Known rows, with every way that one mark hangs from another:
durup{senu{bedosil{lemo nefik{zofo} pava}}}: [-50.2  15.9   6.2  -0.4  35.6 -18.2 -32.1   4.8 -13.7 -12.4  29.8 -27.1
  -6.8  23.7 -39.4   2.0  14.9  12.6  -7.4  -4.1 -31.5  10.4]
nefik{bedosil{lemo pava} zofo}: [-51.9  32.0  -1.2  15.0  12.0  24.9 -27.0 -12.1 -44.3 -20.2  45.7  -8.3
 -25.2  -4.4 -46.2   6.7 -12.6   0.5   4.3  -2.2 -19.7  -6.1]
senu{bedosil{lemo{bopa} nefik{zofo} pava} durup}: [-45.2  10.7  12.3  -0.5  47.4   3.7 -39.8  16.0  -8.3 -21.3  36.8 -25.3
  -6.6  20.5 -51.4   4.5 -13.4  19.2  -5.5  -4.8 -26.1  -8.0]
lemo{bedosil{pava senu}}: [-26.6   1.4   6.3 -28.7  34.5 -10.5 -16.2  20.5   6.9  -5.0  17.6  -3.8
  26.3  -9.1  24.3  -3.2 -56.7  13.7   1.7  15.8 -14.7   5.4]
zofo{nefik{bedosil{lemo pava senu}}}: [-44.9  30.3  10.6   1.0  37.1  26.5 -32.2  12.7 -33.5 -29.5  74.9   0.5
   6.3  -7.6 -11.0   7.8 -20.1  -1.7   4.2  -5.0 -41.5   1.9]
nefik{bedosil{lemo}}: [-28.5  17.2   4.6   7.4  13.3  22.6  -9.4   2.1 -23.8 -12.7  33.4  -2.0
 -14.3  -2.5 -34.6   1.5 -15.7   2.1   4.4 -19.7 -13.3  -3.4]
senu{bedosil{lemo{bopa} nefik{zofo}} durup}: [-27.3  -1.3  12.1   4.9  40.6   3.2 -31.3  13.2  -3.3 -20.4  37.6 -26.1
 -19.7  20.9 -40.2   0.6  -0.7  15.7  -6.1 -19.8 -16.0  -8.5]
nefik{bedosil{lemo pava senu{durup}} zofo}: [-47.5  21.6  13.5  -3.8  37.9  23.8 -43.6   5.9 -35.4 -28.2  75.0 -19.2
 -14.7  -0.4 -33.2   6.3 -13.3   8.8  -1.8 -23.3 -26.9  -2.7]
bokor{zofo{nefik}}: [  9.2  10.7 -14.4  23.3  -9.4  13.2   0.5  -6.6 -12.9  -4.8  12.4   3.2
   7.4  -0.5   6.4   1.8   3.3 -16.4  -0.6  18.7 -31.2   0.5]
pava{bedosil{senu}}: [-12.8  -6.2  17.9  -7.0  23.2  12.1   2.6  12.7  -7.2 -17.7  27.2  -9.4
  13.8 -12.6  -9.8  -1.4  -3.1   3.9  -0.4   0.9   4.3   5.3]
durup{senu}: [ -4.5  -2.7   5.3   4.1  -5.4  -6.9  -7.5   8.9   8.0   8.1  -3.2 -11.2
   5.5  12.6 -22.6  -0.7   7.7   9.0  -7.1  -7.1  -2.1   8.9]
durup{senu{bedosil{lemo{bopa} nefik{zofo} pava}}}: [-54.2   9.6  12.3   6.3  36.8  -4.1 -41.2  17.6  -6.2 -18.6  29.3 -26.3
  -2.6  19.5 -60.2   4.2  -7.7  18.3  -8.1  -0.8 -25.8  -0.7]
nefik{bedosil{lemo senu} zofo}: [-33.7  11.5   7.6   2.8  26.2  21.7 -27.9  -5.2 -35.8 -31.6  71.0  -8.1
 -26.9 -12.8  -9.9   3.8  -1.6  -5.0   2.4 -23.7 -13.9  -5.6]
bopa{lemo{bedosil}}: [ -6.0 -16.0  -1.8  16.1   3.4   0.5  -6.8  11.2  14.1  14.5 -27.8 -11.5
  26.0  -3.3  -5.2  -5.8 -60.2  15.0   5.3  17.4   7.0   9.5]
durup{senu{bedosil{nefik pava}}}: [-30.6   9.0   9.1  -6.3  27.2 -28.5 -10.3  13.6  11.7   1.1   3.2 -20.3
  16.4  24.3 -46.3   1.4   8.6  12.5  -7.5   6.4 -28.6  10.1]
bokor{zofo}: [  5.6   0.2 -11.9   8.6  -5.1   8.7   6.3  -4.6  -3.9  -0.8  -2.0   3.6
  10.4  -5.4  -4.6  -0.7  -5.6 -10.4  -0.9   7.2 -16.9  -3.4]
durup{senu{bedosil}}: [  1.5 -10.2  10.3  -0.8  10.9 -23.2  -1.0  16.5  19.1   5.2  -2.3 -22.9
   6.2  22.1 -35.5  -2.3   5.6  16.1  -7.7 -23.2  -8.0  11.8]
lemo{bedosil{nefik{zofo} pava senu{durup}} bopa}: [-43.6   4.5  11.1 -17.5  42.1   0.0 -45.2  17.3   2.3 -15.1  40.8 -20.3
   5.7   1.5  -8.4   0.3 -45.3  17.0  -4.5  25.6 -17.9  -7.7]
zofo{nefik{bedosil{lemo{bopa} pava senu{durup}}}}: [-44.0  22.3  22.2   4.4  43.3  42.4 -48.3  32.1 -20.6 -30.7  79.0 -10.4
  11.6   0.8 -44.6   8.9 -43.3  13.8  -0.9 -14.6 -37.4  -7.7]
bopa{lemo}: [  1.5 -14.1   0.7  24.1  -2.7   8.3  -6.5   4.3   6.7   5.6 -20.3  -7.2
  22.6  -3.9 -15.0   1.5 -19.7   3.0   3.4   5.8   7.7   5.5]
zofo{nefik{bedosil}}: [ -8.7  23.3  -1.9  24.2  -6.5  19.8  -5.0  -8.5 -21.7  -9.3  35.8  -1.9
 -18.2   1.1 -31.5   5.0   6.2  -9.5   4.1   5.4 -21.4  -2.6]

Rows:
[-31.3   4.5  17.7 -25.0  48.5   7.1 -34.0  28.6  -5.8 -15.7  44.4  -8.8
  23.7   3.4   6.4   1.3 -24.4  17.5  -4.8 -23.2 -23.2   6.8]  bedosil{lemo pava senu{durup}}
[-39.2   1.4  17.1 -27.6  49.4  -1.4 -34.9  33.9  17.7  -8.7  28.9 -12.4
  29.8   2.4  -8.8  -1.7 -60.3  21.5  -3.9  20.7 -20.5  -5.3]  lemo{bedosil{nefik pava senu{durup}} bopa}
[-28.3  35.0  -1.6  20.4   0.3  21.2 -11.6  -6.3 -27.2  -9.7  35.1  -0.6
  -4.8   0.9 -41.6   8.2  -7.8  -6.0   4.8  19.8 -31.1  -1.9]  zofo{nefik{bedosil{pava}}}
[-23.8  27.5  -5.1  15.2  16.1  25.4 -13.9  -0.8 -27.2 -23.6  58.3   2.7
  16.1 -13.1 -21.3   8.2 -16.3 -18.1   2.5  17.9 -51.6  -4.5]  bokor{zofo{nefik{bedosil{pava senu}}}}
[ -9.9  -2.6  12.2 -21.3  34.4  -7.7 -17.7  11.3   7.2 -10.6  37.7  -8.8
   9.3   6.1  13.1  -0.3  14.8   1.1  -6.6  -7.1 -17.4   0.5]  bedosil{nefik senu{durup}}
[-35.0  12.8   3.0   2.9  20.2 -27.4 -21.0  -3.5  -3.5  -5.4  15.0 -27.5
  -9.4  23.1 -42.8   2.9  23.6   7.0  -8.2  10.8 -25.2   6.9]  durup{senu{bedosil{nefik{zofo} pava}}}
[-32.7  17.3  10.2  -9.4  24.6  12.3 -14.3   6.6 -15.4 -18.9  43.6  -0.2
   8.2 -12.5 -27.2   6.5 -19.7  -1.4   3.0   0.7 -20.6  -5.0]  nefik{bedosil{pava senu}}
[-17.6   1.0  11.7 -10.8  46.3 -12.5 -13.8  17.0   4.8  -8.2  26.4 -20.0
   0.5  25.5 -20.5  -3.4   5.2  15.5  -4.9 -26.3 -26.1   5.9]  senu{bedosil{lemo nefik} durup}
[-19.2  27.2 -10.4  33.8   3.5  36.7  -9.3  -4.7 -36.7 -17.6  47.3   2.0
  -4.8  -3.3 -29.9   3.4 -12.4 -14.6   3.9  -1.7 -43.9  -2.9]  bokor{zofo{nefik{bedosil{lemo}}}}
[-40.7  -2.7  31.3  -8.1  53.1  29.0 -26.9  34.5  -6.1 -28.9  52.9 -18.5
  18.1  -1.3 -37.8  -1.0 -18.5  17.5  -5.0  -9.2  -9.8  -2.7]  pava{bedosil{lemo{bopa} nefik senu{durup}}}
[-32.6  -8.3  27.6  -4.0  39.7  33.8 -17.2  33.4  -9.6 -30.2  40.0  -8.9
  17.9 -16.1 -25.6  -0.4 -37.5  15.6  -0.4 -10.5   3.7  -2.8]  pava{bedosil{lemo{bopa} senu}}
[-26.0  -4.2  -1.4  12.6   9.8   1.3 -13.8  14.2   9.1  13.5 -29.4 -10.6
  37.8  -4.0 -16.6  -2.5 -74.9  18.4   6.2  31.6  -2.5   9.7]  bopa{lemo{bedosil{pava}}}
[-36.7  14.1   1.7 -13.0  28.9  -7.1 -28.2  -9.9 -18.3 -23.3  44.6  -4.3
  -3.7  -8.0  16.1   6.1  17.5 -10.9  -1.7  22.6 -21.2  -3.9]  bedosil{nefik{zofo} pava senu}
[-51.8  16.1  19.0   1.7  39.5  37.1 -50.2  17.2 -27.6 -34.2  76.4 -18.2
 -10.6  -4.6 -53.5   8.9 -35.7  14.9  -2.0 -19.4 -20.6 -14.5]  nefik{bedosil{lemo{bopa} pava senu{durup}} zofo}
[-47.4  22.2   1.8  -8.8  30.8   3.0 -21.0   5.9 -16.7 -10.9  21.2   3.4
  12.3   2.2  -5.9   2.5  -7.1   1.9   1.1  13.3 -26.0   1.8]  bedosil{lemo nefik pava}
[-51.2  25.3  -4.0   0.6  23.9   4.6 -31.2 -11.6 -32.2 -18.0  32.8  -4.5
 -12.8   1.1  -3.8   4.2   9.1  -3.3   0.4  17.5 -23.6  -1.8]  bedosil{lemo nefik{zofo} pava}
[-52.0   9.4  16.6 -13.6  50.9  17.1 -56.4  18.3 -15.3 -30.8  63.0 -14.7
   1.5   1.2 -13.3   6.1 -15.5  10.6  -6.3  -1.3 -23.7 -10.2]  bedosil{lemo{bopa} nefik{zofo} pava senu{durup}}
[-34.5  -6.7  10.8 -10.1  44.2  -7.2 -31.7  26.4  16.9   2.8   7.5 -19.3
  47.2   2.3  -2.6  -2.3 -60.0  19.2  -0.1  24.1 -19.4  11.9]  bopa{lemo{bedosil{nefik pava senu{durup}}}}
[-49.0   2.4  20.1   3.4  41.4  30.2 -29.8  10.4 -26.6 -40.2  60.6 -14.0
  -8.0 -14.7 -24.2   1.7  -3.1   1.8  -1.3   7.8  -3.5  -8.1]  pava{bedosil{lemo{bopa} nefik{zofo} senu}}
[-43.4  12.7  -0.9 -21.6  36.1 -15.6 -29.4  -2.4 -10.6 -14.5  35.1  -9.9
   0.6  -7.1  25.2  -1.1 -23.7   0.6   0.6  33.5 -21.8   0.7]  lemo{bedosil{nefik{zofo} pava senu}}
[-43.2  12.0   2.5  -9.0  23.7  -0.2 -19.2  16.6   8.1  -1.4  -1.5  -1.9
  17.8  -1.3 -20.1  -1.4 -61.1  13.8   2.1  42.3 -14.1  -8.3]  lemo{bedosil{nefik pava} bopa}
[-29.0  27.0   7.2   3.5  21.6  16.5 -20.5   3.7 -23.4 -22.7  60.1  -0.6
   5.5  -8.5 -16.8   9.1 -10.5  -7.7   3.4   9.7 -34.9  -1.7]  zofo{nefik{bedosil{pava senu}}}
[-19.6  11.4  10.0  19.8  30.8  49.7 -34.4  24.7 -18.9 -30.4  77.3  -8.4
  10.1  -4.4 -38.2   5.2 -35.7   0.1  -2.7 -19.6 -44.4 -11.1]  bokor{zofo{nefik{bedosil{lemo{bopa} senu{durup}}}}}
[-39.8   5.9  18.2  -5.4  45.2  17.2 -28.1   6.0 -29.2 -29.8  65.6 -25.9
  -9.9   1.7 -14.6  -1.6  20.6   6.5  -5.5  -8.3 -12.7   5.1]  pava{bedosil{lemo nefik{zofo} senu{durup}}}
[-47.7  15.5  10.4 -19.7  49.3   3.5 -47.0   5.9 -22.5 -25.2  63.9 -15.0
  -0.9   5.3   7.4   3.9   7.3   4.4  -5.6  -4.4 -29.8   1.3]  bedosil{lemo nefik{zofo} pava senu{durup}}
[-24.1  25.3  12.5   3.0  25.7  19.0 -28.0  11.3 -18.5 -18.1  65.2 -11.6
   5.6   4.0 -29.4   8.2  -9.7   2.2  -1.0  -1.6 -38.7   1.2]  zofo{nefik{bedosil{pava senu{durup}}}}
